(in the rows, 128 means zero)
Known rows, with every step that occurs
tate, mutokov: [157 148  97 152 131 136 129 166 161 152 123  90 123 121 142 175 130 133
  96 129 125 134 156 124 125 107 132 138 127 166 117 140 129 113 122 130
 115]
suve, kuzov, riteve, zozes: [102 113 170 167 190 157 140 158 152 162 113 144 152 173 136 135 150 103
  79  90  97 129 123 140 144 143 164 120 145 157  64 137  94 114 121 154
 176]
tulup, mutokov, baru, zozes, riteve, kuzov, disos: [100 164 128 138 208 172 187 151 181 103 115  48 152 187  94 149 147 160
 129 114 138  68 150 122 125 148 174 132 186 126  76 143 102 129 191 197
 129]
disos, kuzov: [138 142 139 121 149 134  99 143 159 115 144 110 157 132 117 123 115 114
 105  92 141 163 133 118 125 146 147 115 109 162 107 113 143 106  98 117
 147]
baru, mutokov, zozes: [ 81 187 162 145 163  77 128 115 152 125 156  91 124 118 178 169 112 144
 127 141 123 165 142 125 139 100 162 149  90 104  93 120 109 123 159 153
 157]
baru, zozes, riteve, kuzov: [ 98 109 124 131 173 170 145 137 176 108 118 104 170 151 137 112 132 162
  89 104 105 102 136 118 131 143 179 119 182 129 102 121  93 107 167 182
 166]
suve, zedu, riteve, kuzov: [123 127  99 139 214 164 101 127 176 131  87 159 142 162 108 159 108 161
  77  91 101 126 106 137 149 145 153 102 144 164  87 153 129 101 144 122
 134]
tate, mutokov, zedu, riteve, zozes: [150 206 110 167 239 114 138 159 181 156 140 103  77 146 186 160 140 197
  64 107 114 127 181 154 129 138 160 146 136 160  98 189 140  65 205 135
 121]
mutokov, zozes: [101 165 155 130 154 137 133  94 161 129 147 112 132 105 170 127 120 130
 121 101 133 147 149 107 121 116 143 135 111 106 112 110 122 106 142 117
 151]
suve, kuzov, mutokov, baru, zozes: [111 166 168 182 137 184 131 129 164 111  79  91 136 165 134 206 101 161
 113 154 124 102 175 164  82 149 148 110 124 117  85 146 112 130 127 181
 118]
disos, kuzov, riteve, mutokov, baru: [133 165 170 178 151 143 111 152 193 138  92  90 136 162 148 193 115 112
 137  74 123 175 104 156 149 159 116 102 119 165  97 175  94 167 100  82
 148]
vafo, riteve: [118 116 183 129 130 120  97 129 151 154  89 154 143 153 136 137 115 144
 119 122 105 150 103 135 126 142 134 108 130 162 100 158 111 115 124 130
 146]
tulup, mutokov: [119 160 150 142 144 111 139 133 167 131 122  91 131 136 129 123 157 150
 138 123 157 132 144 123 149 113 138 150 137 155  93 129 141 127 134 151
 119]
zozes, riteve, kuzov, didul: [142  93 117 107 164 153 143 179 187 113  81 101 104 128 118 140 151 139
 137  85  98  90 126 125 165 144 163 110 197 158 112 149 107 115 177 110
 146]
zedu, riteve: [140 136 112 100 171 128 112 142 134 139 117 151 111 145 152 117 127 155
 124 106 106 108 137 179 153 153 155  98 143 150 118 129 140 132 176 137
 132]
tulup, mutokov, zedu, kuzov, riteve: [112 211 161 162 221 105 113 178 180 148  86  92 102 184 115 171 152 151
 101  73 181 163 166 128 149  98 143 134 160 162  88 189 138 134 155 128
 112]
tate, mutokov, zozes, riteve: [116 168 138 122 190 145 125 164 203 144 128  78 117 103 199 177 131 137
  94  90 121 123 168 108 149 102 178 115 138 144  92 139 110  72 166 139
 140]
zozes, riteve, kuzov: [120 100 105 115 187 154 128 165 174 120 108 113 159 144 113 144 151 131
 119 106 110 100 115 113 151 129 165 114 179 139 116 154 101 107 158 128
 160]
kuzov, didul, disos: [148 101 134 128 115 162 131 122 135 140 131 141  99 115 131 120 126 130
 133 115 104 116 149 122 177 148 167 102 116 145 142 147 139 130 160 112
 111]
suve, kuzov, mutokov: [118 147 131 153 159 153 109 144 147 120  90 124 150 136 103 208 134 126
  99 132 120 100 156 133 118 113 154 112 119 149  83 149 122 121 122 140
 131]
tulup, mutokov, baru, zozes: [101 183 186 171 124 146 173 113 187 115 114  62 119 162 158 121 126 190
 152 144 158 138 166 155 111 144 130 151 140 123  95 119 133 132 131 193
 105]
didul, disos: [132 111 118 140 130 157 116 101 115 142 152 148 148 129 128 124 121 120
 116 140 112 128 145 106 164 131 159 102  96 125 138 148 134 122 142 131
 120]
zozes, riteve, mutokov: [117 101 135 135 170 108 126 147 171 118 123 121 124 118 167 172 149 139
 130 109 105 103 118 111 191 129 148 109 160 141 109 178  90 145 170 129
 140]
tate, mutokov, tulup: [134 170  54 141 137 133 149 165 163 174 131  89 132 113 153 191 143 111
 106 136  93 151 189 125 121 100  98 150 111 153 149 146  97  94 150 133
  98]
tate, mutokov, baru, zozes: [144 178 129 174 107 171 159 149 176 144 112  57 115 146 170 169  94 173
 116 146 132 148 174 151  84 140 126 138 127 137 120 133 128 115 117 169
 100]
disos, kuzov, mutokov, tulup: [108 198  87 143 160 128 118 131 167 129 134  99 144 114 117 174 141  99
  96 111 118 141 188 131 111 111 118 113 101 151 121 143  97 101 164 121
 119]
suve, kuzov: [123 111 140 124 156 155 117 161 146 128 111 140 167 148 119 174 124 110
 118 125 111 126 137 116 126 146 163 129 124 141 102 125 139 112  87 145
 147]
zozes, riteve: [120 106 140  98 161 129 118 158 142 115 119 128 116 141 151 131 135 129
 128 117 124  89 117 135 159 136 155  99 165 129 116 155 114 115 166 147
 124]
zedu, riteve, kuzov, mutokov: [134 167  71 148 191 147 111 131 170 135  81 119 141 148  98 167 150 167
  98 102  90  91 152 167 139 125 155  95 161 163 101 156 120 129 197 120
 152]
kuzov, mutokov: [123 157 118 163 129 119 121 119 135 124 102 115 117 112 114 162 133 140
 113 131 134  98 145 144 122 102 122 113 131 132 110 152 113 132 159 123
 118]
suve, zedu, kuzov, riteve, vafo: [112 133  74 138 171 172  87 160 154 173  71 165 143 144 107 172  88 157
  66  24 151 149  86 128 146  96 147  73 109 190  71 148 128 139 103 107
  98]

Rows
[ 98 195 145 157 210  69 104 185 128 143 107  94  89 192 127 223 114 145
  99 122 135 175 144 144 141  98 157 123 129 140 103 204 108 150 169 138
 121]
baru, mutokov, zedu, kuzov, riteve
[121 219 118 149 220 101  97 124 144 123  93 136  74 154 150 190 129 183
 100 114 132  84 164 190 123 139 138 109 139 133 114 203 133 115 229 111
 100]
kuzov, mutokov, zedu, riteve
[106 144  79 127 112 148 114 134 116 173  83 152 147 143 141 139 131 152
 119  42 126 120  71 181 146 125 127 102 121 183 104 131 101 164 129 106
 132]
kuzov, riteve, vafo
[103 157 148 166 164 113 140  86 185 131 153 105 142  84 177 166 136 149
 120  99 115 160 149  84 158 105 137 148 106 112 106 135 102 132 145 106
 165]
riteve, mutokov, zozes
[143 196 116 167 167 110 124 164 163 137 119  89 101 134 147 207 130 158
  92 136 147 141 162 127 107 121 126 163 113 144 135 189 134  86 136 113
  93]
tate, mutokov, zedu
[ 96 121  87 124 178 109 147 151 176 138 136 122 131 111 180 198 156 114
 136 122  77 107 154 107 187 115 123 122 146 121 133 180  57 133 197 134
 124]
zozes, riteve, mutokov, tulup
[140 134  82 113 190 153 116 139 157 140 108 134 155 158 110 126 137 160
 112  92  90 125 134 152 144 151 158 106 162 157 114 131 127 120 160 122
 166]
zedu, riteve, kuzov
[117 154 162 156 106 166 155 111 149 116 121  90 114 155 156 132  93 166
 146 150 132 135 147 158  91 158 123 130 128  94 128 123 115 136 135 170
 111]
mutokov, baru, zozes
[143 131 134 130 156 166  92 116 146 130 175 134 177 133 113 111 114 104
  97 107 129 165 144  98 155 146 187  96  75 161 122 131 149  97 113 119
 140]
didul, disos, kuzov
[ 66 164 173 112 194  79 120 143 162 116 141  94 109 127 200 169 120 138
 132 127 111 130 134 135 167 107 184 111 124 111  78 142  87 108 192 170
 156]
baru, mutokov, zozes, riteve
[ 85 172  84 132 140  68 150 147 120 143 148 102 127 140 153 192 134 111
 144 177  82 153 156 143 141 103 122 150  97 116 134 148  82 131 175 168
 118]
baru, mutokov, tulup
[107 132 177 124 142 162 146 141 163 101 111 102 105 169 181 131  99 162
 142 136 127 102 138 169 117 168 147  98 160  96 119 147 102 121 165 190
 112]
mutokov, baru, zozes, riteve
[151 151 120 142 165 130 129 135 178 132  99 115  92 149 171 191 118 169
 166 122  92 130 131 178 160 164 124 104 141 137 122 180 122 165 157 115
 127]
zedu, riteve, mutokov, baru
[129 115 150 144 159 137 136 157 186 115 103  98 107 135 176 207 130 144
 173 132 113 110 112 140 167 148 126 105 159 115 123 202  87 150 157 117
 119]
zozes, riteve, mutokov, baru
[111 176 119 204 131 181 148 104 179 113  85  59 146 152 105 179 117 185
 115 141 127 112 165 143  72 125 124 124 147 114 112 146  90 132 158 149
 131]
riteve, kuzov, mutokov, baru, zozes
[132 120 131 158 187 147 141 167 156 170 127 121 108 157 120 103 140 130
  70  67 125 161 159 116 144  96 152 100 158 153  83 146 111 130 155 138
 160]
zedu, kuzov, riteve, zozes
[115 101 173 169 128 101 107 121 181 155  95 145 151 136 146 186 136 162
 117 119  94 157  99 110 158 131 128 120 131 177  93 186  88 144 129 114
 157]
vafo, riteve, mutokov
[119 106 189 163 157 119 131 117 163 163 123 145 138 144 150  99 135 160
  96 116  98 152 116 116 124 138 141 118 136 156  75 164  97  91 145 148
 164]
vafo, riteve, zozes
[115 174  54 143 161 127 127 150 162 150 118  94 116 113 100 198 137 113
 107 127 110 134 231 100 115  62 124 101 120 129 137 158 108 123 181 132
 101]
zedu, kuzov, mutokov, tulup
[ 89 138 144 130 203 137 130 139 202 132 134  83 127 123 167 178 132 151
 126 108  71 124 150  99 208 116 234 103 134 136  90 170  89 106 220 142
 167]
baru, mutokov, zozes, riteve, kuzov, didul, disos
[ 92 144 208 169 161 110 107  86 215 163 116 127 156 110 188 174 122 165
 110  90  97 174 125  94 150 114 147 130 110 145  74 165  84 115 141 113
 183]
vafo, riteve, mutokov, zozes
[106 136  80 161 145 104 155 115 159 148 151 120 142 107 161 192 151 114
 138 134  79 142 163 106 162 113  96 153 112 121 147 162  72 144 168 121
 122]
riteve, mutokov, tulup
[148  98  97 145 133 182 141 123 158 144 122 121 141 125  94 130 144 131
 124 104  90 122 149  96 172 139 176 112 134 156 136 153 130 120 156  99
 138]
riteve, kuzov, didul, disos
[131 191 136 116 215 104 109 134 141 118 116 150  88 159 163 157 121 174
 121 118 127 116 144 175 133 166 143 120 137 127 128 177 147 107 189 117
 107]
mutokov, zedu, riteve
[141 128 108 135 176 108 119 128 166 139 121 141 118 130 165 155 137 165
 123  99  87 121 137 154 186 145 149 107 139 161 111 153 129 159 175 127
 153]
zedu, riteve, mutokov
[103 216 161 153 179 130 100  99 198 120 139  85 140  95 141 153 119 130
  83  73 155 151 177 114 110 104 160 110  90 138  78 112 122  88 149 103
 163]
disos, kuzov, mutokov, zozes
[ 98 178 168 138 225 165  76 105 204 116 155 113 155 102 165 154 114 126
  71  76 136 114 183  94 171 117 224  55  92 139  77 160 112  72 196 118
 154]
didul, disos, kuzov, mutokov, zozes, riteve
[106 128 139 178 144 113 129 130 151 157 100 129 130 144 147 171 146 123
 109  83 103 137 100 140 181 122 115 121 145 157 108 161  77 183 147 106
 150]
kuzov, riteve, mutokov
[ 89 151  50 133 194 142 139 152 179 136  99  97 149 128 122 198 168 116
 112 119  77  86 175 118 140  91 128 105 171 133 126 182  56  98 225 130
 125]
zozes, riteve, kuzov, mutokov, tulup
[153  91 149 121 146 189 122 155 149 141 113 150 135 136 119 161 125 113
 123 118  89 105 161 110 179 159 199 102 111 162 113 150 146 116 119 130
 129]
suve, kuzov, didul, disos
[139 223 127 152 243 139  56 115 161 126 137 139 119 157 136 178 116 165
  63  95 131 114 178 163 154 159 195  72  83 159 107 203 150  89 210 105
 112]
didul, disos, kuzov, mutokov, zedu, riteve
[124 154 163 132 159 142  96 151 150 141 107 128 141 164 121 124 124  91
  91  59 135 160 108 156 144 151 138  99 129 179  93 123 114 132 104 109
 159]
disos, kuzov, riteve
[116 147  63 128 189 110 142 131 171 160 137 147 124 126 178 180 153 141
 127 110  58 122 169 154 186 137 117 118 132 141 136 155  90 144 202 130
 132]
zedu, riteve, mutokov, tulup
[120 222  57 139 195 123  95 122 148 138  81 146 101 133 157 198 127 230
 107  67 142  69 133 203 121 137 150 105 105 163 108 189 133 121 216 101
  93]
kuzov, mutokov, zedu, riteve, vafo
[100 110  88 120 207 168 166 143 127  98 144 110 166 164  77 121 133 138
  68  95 103  59 138  93 123 144 187 117 167 127 103 114  88 123 202 188
 157]
baru, zozes, riteve, kuzov, disos
